Known rows, with every way that one mark hangs from another:
D{G{K} L W}: [ 11  -1  21  -2  10  -6   5  -1 -21   4   0  11 -12  20  11  -4  -4   7
 -11   1   7   2 -28 -12 -22   5  -7  -6   7   7 -20   9 -10   8  -4  -3
  -1]
V{F{P{D}}}: [ -2   5  14  -3   8   5   8   0 -18   2  -2  -2  -9  11   4   2 -15  -1
 -18  -2   1  -3 -13 -26   1   4  11  -5  -2   9 -17   6  -3  13  -9   8
  11]
F{P}: [ -4  14  13  -2  14   0   7   4 -13   3  -1   2  -8   6  11  -8 -10   3
 -12   5   1  -5 -14 -19   4   1  13   4   2   3 -20   7 -10   6  -8   7
   3]
J{K{P{D{L}}}}: [ -8   5   6  -5  12  -8  11   2 -18   4  -2   2 -14   5   8  10  -5   1
 -17   9  10  -3 -28 -16  -3   0  11  -5   4  21 -21   4   2  -5  -8   3
   5]
V{F{P{D{L} K}}}: [-11  -1  20  -1   7   7  11  -4 -23  -4  -1  -2 -12  11   4   3 -19  -3
 -23   4   6 -13 -22 -25  -2   7  15 -12  -8   5 -16  11   2   8 -14   4
  15]
D{G{K{J P}}}: [ 11   1   4  -8   8 -15   1  10 -17   7  -5   9 -12  18  18  -4  -5   5
 -19  14  12  -8 -23  -8 -11  -1  -3  10   3   3 -22  -8 -13   3  -6   1
   2]
R{S{G{D} J{K U}}}: [  3  21  13 -15   8  -4  22   6 -14   0   4   0 -25 -18  19  -9   4  29
 -14  -1  -4  -8 -26 -14   3  -6   1   0   1  14 -30   4   4  -3 -16   7
  -4]
Q{C U}: [  4  19  14  -3  22  -7   8  13 -10  14  10   6 -20  21  -3  -9  -7  18
 -10   7  -2 -12  -6 -17  -3  -1   6  10  -1   1 -14   1  -1   2   1   8
   0]
S{G R}: [  9  19  13 -13   8   1  10   1 -15   2   1   2 -17   8  12   2  -4  19
  -6  -3   4   1 -19 -18 -11   2  13   2  -2   4 -33   6  -9   2 -17   4
  -4]
D{G{K{J{S} P}} L}: [  2   6  12  -6  10 -14   6  10 -20   2  -7  12 -20  22  20  -2  -5   6
 -18  15  15  -2 -39 -11 -10  -4   0   2   7   5 -25   8  -9   1  -6   3
   4]
D{G{K{P}} L W}: [  8  -1  11  -4  11 -14   4   1 -21   4  -3  14 -10  20  12   0  -2   7
 -10   7   9  -2 -34 -11 -18   3  -8  -5  10   6 -26   1 -14   4  -5  -4
  -2]
R{S{G{D{L W}}}}: [  7  11  16 -19   4 -11  12   0 -17   2   5   7 -20  10   8   1  -1  19
  -5   4  -1   1 -19  -8  -9  -2  -9  -6   4  11 -36  16  -5   2 -11  -2
   0]
V{F{P{K{G J{U}}}}}: [  7  11  23  -2   8  -4   7   6 -24  -3 -15   4  -5   1  12 -17 -17   3
 -21   2   3 -24 -23 -25   5   2  13  -5   1  -8 -22 -13  -2  -1 -21  16
  15]
H{D{L W}}: [  4  13  15  -2  12  -1   3   0 -16   0   0  10  -6   9   5   1  -7   8
   5   6   0   2  -9 -13 -12  -3  12  -8   6   6 -25  17  -5   3  -3   3
   1]
G{K{J P}}: [  3   7  -2 -11   8 -12   6  14 -18   5 -12   6  -9  16  17   0  -7   5
 -23  15  11 -12 -22 -16  -7   1   3  10  -1  -1 -28  -4 -12  -1  -8   7
   3]
K{J}: [  5  11   6  -9   6  -5   4  12 -16   4  -5   6  -8  13  14  -4 -11   5
 -14   8   6  -7 -13 -15  -4  -2   7   7   3   6 -19   2  -7   1  -5   8
   4]
Y{U}: [ -1  15  12 -11  13  -1   7   7 -14   9   4   3  -7   4   4  -6  -9   5
   2   3   2   0  -9 -22  -5  -1  13   4   2   0 -15   7  -9   4  -6  12
   4]
S{J}: [  1  11   8  -9   9   1  17   8 -14   0   1   4  -8  -1  18  -5  -8  15
 -11  -1   1  -7 -14 -20  -2   1  10   2   0   6 -18   5  -7   4  -8   8
  -5]
H{D{G W}}: [ 19   9  17   0  11  -2  -5  -4 -14   5   7  10  -3   6   5  -4  -4   8
   9  -1  -2   4  -1  -6  -9  -5   3  -3   9  10 -17   8  -3   8  -3   1
  -5]
J{S}: [  0  21  15  -6   9   0   9   6 -13   5   0   4 -12   7   6  -3  -9   7
  -8  -6   5   0 -19 -23   5  -1   8   3   5   4 -18  16   0   2 -10   9
  -3]
R{S}: [ -3  16   3  -9   7  -2  13   6 -13   6   8   2 -17   8   5 -12  -8  12
 -12   3   8  -4  -9 -18   5   1  10   6   3   3 -19   4  -3   6  -5   3
  -3]
C{Q}: [  1  14  14  -4  10  -9   6   5 -13   2  -3  12  -9   8  10  -5 -12   7
 -11  -2  11  -6  -5 -17   2   7   5   3   8   7 -21   6 -14  -2  -8   9
  -6]
G{D{L W} K{J P}}: [  4   0   6 -16   4 -20   7  11 -23   3 -15  10  -7  19  15   6  -4   9
 -16  17   5 -11 -28 -11 -19  -3 -12  -2   1   7 -40   5 -15  -5  -4   3
   8]
H{D{G{K{J}} L W}}: [ 16  -1  21  -2   8  -6  -4   3 -20   0  -4  14 -12  21  17  -3  -6   8
  -5  16   5   1 -15  -2 -25  -7   2  -4   3   8 -24  12  -9   7  -3   0
   3]
F{P{K{G J{S}}}}: [  6  12  30  -6   9  -6   8   8 -19  -1 -13   3  -8   3  15 -12 -17   1
 -14   9   7 -18 -24 -13  10  -2  14   2  -1  -1 -23  13   2  -1 -23  13
  12]
S{J{K{G P{D}}} R}: [  9   6  14 -13  11  -7  25   4 -22   1  -5  -3 -12 -10  20   3  -4  19
 -11   1   9 -10 -24 -19  -6  -1  18  -5  -4  20 -30  -6   1  -5 -18  10
   2]
H{D{G{K{P}} L W}}: [ 10   2  13  -2  14 -11   0  -2 -18   4  -2  13 -10  14  10   1  -1   7
   0  13   6   0 -21  -7 -18  -3   2  -5   6   5 -28   6 -11   5  -4  -3
  -1]
K{P}: [  0  14  -2  -9  11  -9   7   8 -13   8  -1   6  -7   6   7   0  -6   5
  -9   5   6  -7 -15 -18   3   0   8   6   5   3 -24  -4 -10  -1  -6   6
  -2]
V{F{P{D{G L} K}}}: [ -3  -7  27   1   8   5   6  -9 -23  -3   6   1 -16  12   6  -1 -18  -1
 -17   4   6  -9 -25 -19  -6   7   8 -14  -2  10 -11   5   2  10 -12  -1
  14]
V{F{P{D K}}}: [ -4   1  16  -2   5   8   9  -3 -20   0   0  -6  -6   6   3   2 -20  -3
 -21  -1   2 -14 -15 -24   3   7  13  -6  -9   3 -14   6   4  10 -17   6
  12]
J{K{P} S{G R} U}: [  2  33  10  -8  14  -4  12   2 -17   1  -6   1 -20  -8  14   2   4  22
 -10  -5   5  -1 -46 -24   7  -2  16  -3  10   6 -38   6   0 -10 -21  10
  -6]
H{D{G{K} L W}}: [ 13   2  24   1  13  -4   1  -4 -18   2   0  13 -12  17  10  -3  -4   8
   1   6   4   3 -16  -7 -23  -2   3  -5   4   6 -22  13  -7   9  -3  -1
   0]
C{Q{U}}: [  3  17  20  -3  15 -13   5   8 -12   8   3  15 -19  15   6  -8  -8  12
 -14   5   6 -12  -5 -15   2   7  11   7   7   5 -22   3 -12  -2  -4  12
  -5]
S{G J{K U} R}: [  7  24  15  -6  11   4  21   3 -18  -5  -2   0 -20 -14  25  -4   3  31
 -13  -6  -1  -4 -37 -22  -6   0  18  -4   1   9 -31   2  -2  -3 -19  10
  -7]
P{D{G} K}: [  7   0  21  -6   6   1   4  -4 -17   7   9  -1  -9   5   4   2 -13   1
 -11  -2   6  -7 -11 -10  -4   2   3   0  -7   8  -6   4   8   6 -15  -2
   2]
V{F{P{D{G}}}}: [  5   0  20   0   8   1   3  -5 -18   3   6   1 -12  14   5  -1 -13  -2
 -13  -4   2   1 -12 -20  -2   2   4  -7   2  14 -12   0  -2  16  -8   2
   8]
H{D{W}}: [ 12  14  11  -3   9   0   1   1 -13   4  -1   7   0   5   4  -1  -6   8
   5   2  -2   0   0 -12  -5  -4  10  -3   5   5 -22  13  -3   5  -5   6
  -3]
D{G{K} L}: [  4   4  21  -4  12  -3   7   1 -16   4   2   9 -21  19  11  -8  -6   6
 -14   5  11   1 -27 -16 -19   4   0   1   2   4 -18   4 -10   7  -6  -1
   0]

Rows:
[  3   5  30  -5  10  -2  10   0 -18   5  -5  -4  -4  -2   8  -3 -18  -3
 -15   3   5 -14 -12 -14   4   4  13  -1 -13   2 -17   4   4   4 -25   8
  13]
F{P{D K{G}}}
[  1  13  11  -7   8   6  22   3 -19  -3   2  -1 -16  -7  18  -5  -4  24
 -12  -4   6  -8 -25 -24  -8   2  19  -1   0  17 -27   6  -1   1  -8   8
  -6]
S{J{K} R}
[ 11  13  21 -18   4  -7  10  -3 -21   0  -2   7 -15  11  10   8   0  24
   0  -1  -1   2 -26 -15 -22   1  -2  -9  -1  11 -45  13  -9  -3 -13  -1
   0]
S{G{D{L W}} R}
[ 11   6  14 -17  13 -18  21   8 -16   5 -10   5  -8 -16  17  -4   0  14
  -7   2   4 -16 -23 -16   1  -7  -2   1   2  20 -35  -8  -1  -9 -16  13
   1]
S{J{K{G{D} P}}}
[  8  25  16 -20   6  -3  20   4 -16  -2  -2   1 -17 -13  20  -2   3  34
  -5  -4  -6  -5 -25 -20 -14  -1   6  -2  -9   2 -39   0  -9  -5 -19  10
  -5]
S{G{D} J{U} R}
[ -4   4  15  -1   8   8   9  -1 -18  -1  -3   0  -7   4   4  -8 -18   1
 -18  -2   3 -18 -19 -28   5   8  12  -3  -1   0 -20   3  -3   8 -13   8
   7]
V{F{P{K}}}
[ 12   5   8 -15   7 -19   7  11 -19   7 -10   5  -5   8  14   4 -11  -1
 -14  12   9  -7  -9 -10  -2  -5   6   3  -1   8 -23 -10  -3  -3 -15  10
  11]
K{G J P{D}}
[  4  12   7 -15   7   0  22   7 -13  -2   9   2 -23  -3  22  -6  -4  25
 -11   4   1  -3 -15 -11   0   1   9   3  -2   5 -23  10  -6   8 -15   4
  -6]
R{S{G J}}
[ 14   9   9 -22   7 -24   6  12 -17   8 -12   9  -5   4  12  -3  -6   5
  -7  11   6 -14 -10 -11  -3  -8  -4   6   0   8 -36 -15  -9 -10 -13  11
   7]
K{G{D} J P}
[  5   9  17 -15  16 -18  14   4 -17   8 -10   8 -12  -2   7  -3  -1   5
  -8   5  10 -11 -29 -18  -3  -6  -1  -4   7  18 -38  -8  -1 -13 -13   7
   6]
J{K{G{D{L}} P}}
[  7  10  28 -16  12 -14  13   4 -16   7  -5   9 -11   5   5  -6  -7   7
  -4   0   7  -6 -15 -17 -10  -3  -1  -3  -1   8 -31  -3  -5  -5 -13   7
   5]
K{G{D{L}}}
[  8   3  34 -10  10 -11  10  -4 -23   0  -8   6  -1   1   6  -7 -13   4
  -4   5   1 -17 -22 -12  -5   1  -2 -10  -3   5 -35   9  -3  -3 -18   5
  11]
F{P{K{G{D{L W}}}}}
[ -1  34  15  -6  10   2  13   4 -16   2   0   2 -14   0   6  -9  -4  20
  -5  -9   6   0 -29 -30   0   1  20  -2   3  -4 -26   9  -3  -3 -11  12
  -6]
J{S{R} U}
[ 17  11  17 -22   2  -5  19   0 -19  -2  -1   3 -10  -2  19   7   0  33
   0  -4  -7  -3 -20 -15 -18  -1  -4  -7  -6  13 -43  12 -10   1 -17   5
  -6]
S{G{D{W}} J R}
[  5   9  16 -12   7  -9   7   0 -18   5  -2   9  -6  11   3   2  -5   9
  -3   0  -1  -3 -17 -16 -13  -1  -8  -7   4  11 -30  12  -8  -2  -4   3
   1]
G{D{L W}}
[  7  24  20 -12   8   3  12   2 -15   1   1   2 -20   6  12   3  -5  20
  -4  -7   5   4 -27 -20  -4   0  14   0   0   4 -34  19  -4   2 -19   6
  -6]
J{S{G R}}
[  6   3  26  -4  11   1  11  -1 -20   1  -8   1  -5   3   5 -12 -18  -1
 -14  -3   6 -20 -18 -26   5   5  11  -6  -1  -2 -22  -5   0   5 -19  12
  11]
V{F{P{K{G}}}}
[  6  20   5 -14  11  -4  23   8 -19  -4  -9   2 -18  -5  27  -1   4  31
 -16   5   3  -8 -37 -21 -15   4  13   2  -9  -8 -38  -5 -16  -4 -21   8
  -6]
S{G{K{P}} J{U} R}
[ 11  23  16 -15   4  -1   9   7 -18  -2  -5   3 -20  11  20   3  -6  20
  -9   3   5   1 -27 -15  -5  -4  14   3   0   6 -35  18  -4   0 -18   8
  -1]
K{J{S{G R}}}
[  3  -3   5 -10   4 -16   7   9 -26   2 -13   7  -6  23  16  15  -8   3
 -23  18   8  -4 -28  -9 -20   1  -2  -5  -2   8 -26   9 -10   1  -9   2
  10]
G{K{J P{D{L W}}}}
[  5   1  14  -2   5   2   6  -3 -22   1  -3   0  -2  13   3   6 -13   1
 -13  -5  -4  -2 -13 -23  -3   6   3 -11   3  11 -19   9  -4  13  -9   7
   9]
V{F{P{D{W}}}}
[ 10  -2   1 -11   2 -15   5  10 -24   4 -13   2   0  19  15  14  -8   1
 -22  14   6  -6 -19  -9 -14   1  -4   1  -4   7 -25   5  -8   3 -11   4
   7]
G{K{J P{D{W}}}}
[ -1   8   2  -6  10  -7   8   3 -15   8  -2  -2  -8   1   7   9  -6   0
 -16   3   7  -4 -20 -17   4  -1   8   1   3  20 -19   1   5  -3 -10   5
   2]
J{K{P{D}}}
[  1  23  18  -6   9   5  13   1 -17   3  -1  -1 -17   1   7  -4  -5  15
  -9  -9   9  -2 -33 -27   1   0  19  -1   6  15 -30  17   6  -3 -10   8
  -6]
J{K S{R}}
[ 14  -2  10  -3   8 -12   1  -4 -20   8   4   4  -4   4   7  11  -2   2
  -7  -2   4   1 -24  -8  -3  -2  -8  -5  13  27 -17   0   5   2  -7  -2
  -2]
J{K{P{D{G W}}}}
[  4  23  11  -9  11  -9  11   6 -17   5 -11  -1 -15   4  14  12  -2   9
 -20   2   4   2 -36 -17  -1  -1   3   2  -6  -4 -25   9  -1   1 -26   8
   1]
J{S{G{K{P{D}}}} U}
[  8   3  29 -12   8  -4  13  -2 -19   4 -10   1  -5  -2   1 -10 -16   2
 -10  -3   2 -24 -15 -25   3   2   1  -5  -6   2 -31  -6   1   1 -20  11
  11]
V{F{P{K{G{D}}}}}
[ 11  13  15  -2   7  -9   0   9 -17   5  -5   8 -13  13  18 -13  -5   8
 -20   5   8  -5 -26 -14 -13  -1  -1   7   2  -4 -15  -9  -8   3  -8   6
   2]
D{G{K{J{U}}}}
[  1  17   2 -11   7 -13   5  14 -16   4  -7   8  -9   9  14   2  -8   5
 -13  10   7  -6 -23 -16   8  -6   8   6   8   5 -26   9  -5  -4  -9  12
   2]
K{J{S} P}
[  2  -4  23   0   6   5   4  -8 -20   2   5  -2 -11   8   3  -1 -18  -1
 -17  -2   3 -11 -17 -19   0   7   5  -7  -4   9  -9   1   5  14 -13   1
  10]
V{F{P{D{G} K}}}
[ -2  13  16  -8  12  -8  11   0 -17   2  -3   3 -22   3  14  17  -3   5
 -15   6   6   5 -40 -12   4  -5   8  -7   5  22 -28  21   7  -3 -21   4
   4]
J{K{P{D{L}}} S{G}}
[ 21   7  18 -22  -2  -9   8   5 -24   2 -12   4 -12  16  17   8  -2  21
 -12   4   1  -5 -22  -9 -29   0 -10   2  -9   7 -47  11 -11   0 -16   2
   1]
S{G{D{W} K{J}} R}
[ 10  21   6 -11  11 -21   6  15 -17   6 -14   9  -4   1  16 -10  -5   7
 -12   9   7 -11 -18 -15   3  -5   9   5   8  -5 -26 -20 -10 -11 -14  14
   6]
K{G J{U} P}
[  9  -8  22  -5  -1  -7   0  -1 -26  -1   3   6  -7  17  13   7 -14   3
 -14   8   5  -6 -21  -1 -16   2  -3 -10   1  13 -11  10   4   3  -9  -4
  10]
P{D{G L W} K{J}}
[ 15  28  26 -15   7 -18   8  12 -17   7 -13   7  -9  -2  11 -11  -6  10
  -6  -2   3  -9 -20 -17   2 -10  -2   2   2   1 -30   0   1  -9 -17  17
   6]
K{G{D} J{S U}}
[ 11  13  20 -21   6  -2  13   2 -17   5  -7  -1 -19  10  11   3  -1  20
 -12  -2   5  -4 -22 -18 -23   2  -1   6 -15   3 -42   6  -8   2 -19   3
  -2]
S{G{D K} R}
